Each row comes from the steps of one path. Every step used is in the known rows, and no mark comes twice. Write the path behind each row, first mark first.
In the rows, zero is written as 128.
Known rows:
S C K G: [133  96 166 125 131 126 109 103 123 103  95 123  88  99 131 146 132 128
 113 125  73  72 151 163 102 108 104 120]
Q S H M: [164 110 178 155 157 112 121 133 119  93 122 153 100 124 148 115 114  78
 138 114 128  97 107 147 118 147 124 144]
M X S: [164 108 150 139 102 115 129 142 121 159 128 100 111 138 124  92 148 115
 122 112 122 157 115 133 106 132 104 146]
M C K G: [140 131 166 153  99 138 124 109 166  93 109  70 104  99 127 158  86 117
 117 128  93 101 132 145  97 117 127 113]
H M C K: [152 131 145 175 135 129 165 120 154 108 135  76  87  90 161 139  53  71
 136  93 120 127 126 154 113 140 102 141]
H M C: [147 140 136 167 138 140 162 116 170 118 137 118 108 101 173 124  81  75
 152  87 135 143 119 128 123 146 118 135]
H K C M X S: [181 121 161 120  85  95  93 148 111 157 152   4 122 150 113 116 139 102
 120 101 147 114  59 103 118 138  85 148]
G K C: [190 153 126 119 113 120 126 131 113 135 164  72 133 145  92 159 114 157
 130 177 114 131 136 139 115 113 148 143]
X S H M: [156 104 169 178 124 102 149 137 103 126 129 121 121 136 154 112 129  86
 129  87 110 127 125 145  96 141 130 144]
C M X S: [169 116 160 114  85  93 107 142 107 164 137  74 111 127 131  98 149 102
 136  67 129 131 102 115 115 132 111 145]
H M: [145 120 128 142 160 126 136 124 134 121 141 124 104 110 158 116 104  96
 134 106 127 135 113 139 121 145 114 150]
C M: [126 132 136 105 106  97 107 125 118 129 137 104 131 121 140 139 132 111
 140  83 130 104 120 110 136 125 136 131]
H M X S C K: [177  73 166 160 148  99 145 128 110 146 126 108  54  96 154  85 119  79
 122  73  98 126 130 172  89 140  54 156]
S C K: [120  95 148 137 142 105 140 117 108 119 115 132  94 114 134 141 123 125
 121 106 104  90 158 160 120 118  97 128]
M H: [120 134 127 134 157 115 109 134  99 159 139 142 129 106 138 137 127 104
 140 147 139 132 127 126 156 128 132 151]
H K C M: [138 138 143 114 115 104  93 129 120 126 151  27 136 139 123 153 119 115
 127 118 145  91  77  97 143 131 107 132]
M H K G: [116 126 150 143 158 144  71 121 127 123 113 104 116 113 132 131 142  95
 126 172 116  83  82 127 129 124 121 129]
G K H: [192 158 119 115 126 137 131 136 127 153 141  83  99 124  93 153 111 161
 161 132 108 133 130 163 101 120 146 134]
K C M: [157 143 134 101 105  95 108 137 112 135 157  60 145 120 127 168 112 123
 131 115 145 121 112 105 148 129 136 139]
G K C M: [189 159 139  93  93  89 100 134  93 140 173  48 137 135 105 168 122 141
 142 131 118 109 132 124 126 114 160 146]
H K G: [125 119 150 135 125 151  88 111 155 100 102  84 109 132 119 122 148 120
 111 150 108  82  81 126 100 119 113 111]
Q S H M C K: [169 118 195 187 136 116 150 123 141  79 121 103  87 108 155 140  65  53
 140  97 119  90 124 163 107 149 110 144]
X S: [150 120 138 154 116 118 124 131 109 152 120 104 128 147 109 127 140 124
 126 128 120 141 133 142 115 133 131 149]
G K C M X: [210 144 148  78  80  94 108 143 112 150 176  48 120 125 116 128 131 128
 135 115 122 119 115 112 116 113 129 143]
S H M C K G: [154 115 196 175 111 123 150 113 164  72 113  95 101  88 169 145  77  70
 123  94  86  90 130 148  89 119 121 111]
H K: [112 127 134 144 138 130 113 121 141 118 120  92 118 150 121 118 138 115
 118 127 138  94  85 124 118 136  97 119]
Q S X: [158 131 147 151 142 137 107 111 105  96 137 102  91 136 112 114 125 138
 135 173 130 117 111 146 136 139 146 151]
X S Q: [154 139 136 143 117 109 104 159 120 143 140  83 112 146  72 128 133 122
 133 124 107 142 131 162 121 135 132 158]

Which path is each row?
[189  92 165 136 125 106 141 146 109 173 113  77  57 106 116 122 117 136
 140  74 105 134 132 174  96 127  61 149]  M X S C K H
[228 139 161 105  69  85 105 142  98 172 176  22 118 142 101 126 138 128
 133 111 117 136 115 131  99 117 137 158]  G K C M X S
[142 109 203 147 125 141  72 117 141  72  86 109 113 154 105 123 158  96
 116 152 109  46  72 141  98 120 133 110]  Q S H K G
[157 117 174 204 108 118 172 125 135 127 124 113 132 134 167 126 108  62
 143  71 115 132 129 137 101 144 135 131]  X S H M C
[138 116 181 107  78  88 110 153 130 121 153  48 141 141 148 116 140  93
 112  84 141  80  67  85 129 121  89 103]  S H K C M X
[116 111 163 156 149  90  76 114  64 175 117 105 125 141 143 134 161  69
 156  86 128  72 107 129 146 133 105 159]  X S C M H K
[141 155 135 108 133  94  85 147  81 162 166  81 149 103 142 171 107 102
 145 136 153 121 119  96 172 126 141 163]  K C M H
[194 124 158 110  77  91 103 150 103 168 160  37 126 128 120 123 133 118
 125  96 136 151  96 107 128 132 114 154]  K C M X S
[183  88 150 125 167 115 157 140 142 141 127  97  30  66 159 106  82 106
 150  72 108 124 125 167  99 143  45 148]  S C K H M X
[131 107 192 169  99 120  98 121 126 105  90  89 132 161 109 124 169 105
 105 127  96  68  91 135  80 117 129 105]  X S H K G
[166 130 162 103  84  88  94 166 118 156 160  55  96 121  93 101 142 100
 138  66 114 133 107 144 118 134 112 156]  C M X S Q
[136  99 155  92 104 101 115 126 117 141 123 147 106 112 166  97 157 102
 143  50 120  99 127 115 129 123  92 123]  S C M X
[209 152 119 127 160 133 144 132 127 143 154  83  76 103 121 146  93 132
 168 112 115 132 118 172  96 137 133 155]  G K H M
[114 143 138 115 139  87  88 137  89 161 146 124 133 101 153 140 126  88
 152 102 140 111 120 112 167 127 140 150]  C M H
[247 126 141 137 132 123 140 147 123 178 155  53  55 114 120  99 111 122
 162  98 107 163 102 169  70 135 110 171]  G K H M X S
[101 114 160 152 115 124 135 127 136  99 113 116 139 160 132 120 151 102
 115 115 126  75  96 122 118 123 111 100]  S H K
[123 141 126 142 160 125  91 146 105 152 154  76 135 129 120 148 112 108
 126 179 152 116  86 109 161 136 104 149]  M H K C
[180 166 138 101 122  83  84 139  68 168 184  67 141 116 116 175 120 117
 151 149 130 111 134 122 153 112 163 167]  G K C M H
[100 132 127 145 167 131 100 127 106 143 135 110 120 131 129 124 132  90
 134 146 143 104  95 122 152 136 106 145]  M H K
[149 124 182 151  81  78 102 146  95 129 138  30 157 172 120 155 139 103
 119  94 131  82  80 107 120 127 121 125]  X S H K C M
[175 124 135 142 167 110 147 144 136 130 140  59  62  75 138 148  58 119
 144  99 119 131 112 169 105 149  92 155]  C K H M
[143 119 160 130 118 118 100 121 131  95 111  83  95 101 110 148 115 130
 105 143  87  97 128 155 101 110 123 122]  C K G
[168 128 187 186 132 136 141 125 152  88 119 139 102 124 165 123  93  54
 153  94 135 110 115 139 120 148 133 136]  Q S H M C
[158 123 149  98  96 104  95 145 135 136 156  17 119 135 134 118 130 106
 122 103 147 105  56  90 132 130  79 128]  H K C M X
[149 119 150  93  95 104 109 142 128 144 142 100 113 111 150  95 138 102
 135  70 135 118 101 107 127 125 110 127]  C M X
[185  94 185 139 134 119 124 148 138  97 134 148  84 117 158  78 126  64
 135 102 130 113  91 138 109 147 100 142]  Q S H M X
[171 147 123 162 141 158 162 127 175 139 135  83  90  86 164 145  59 100
 176  81 139 157 111 137 121 152 114 144]  K H M C
[157 124 166 166 124 136 131 107 172  86 120  66  80  76 155 141  66  87
 128 110  94 109 119 153  89 131 114 134]  H M C K G
[136 111 183 158 132 122  99 130 125  93 103 117 119 171 113 123 149  87
 124 131 137  62  86 144 117 132 115 119]  Q S H K
[135 118 170 166  98 103 137 139 101 134 114 125 145 156 125 129 151 116
 124 113 112 122 135 136 103 124 141 124]  X S H
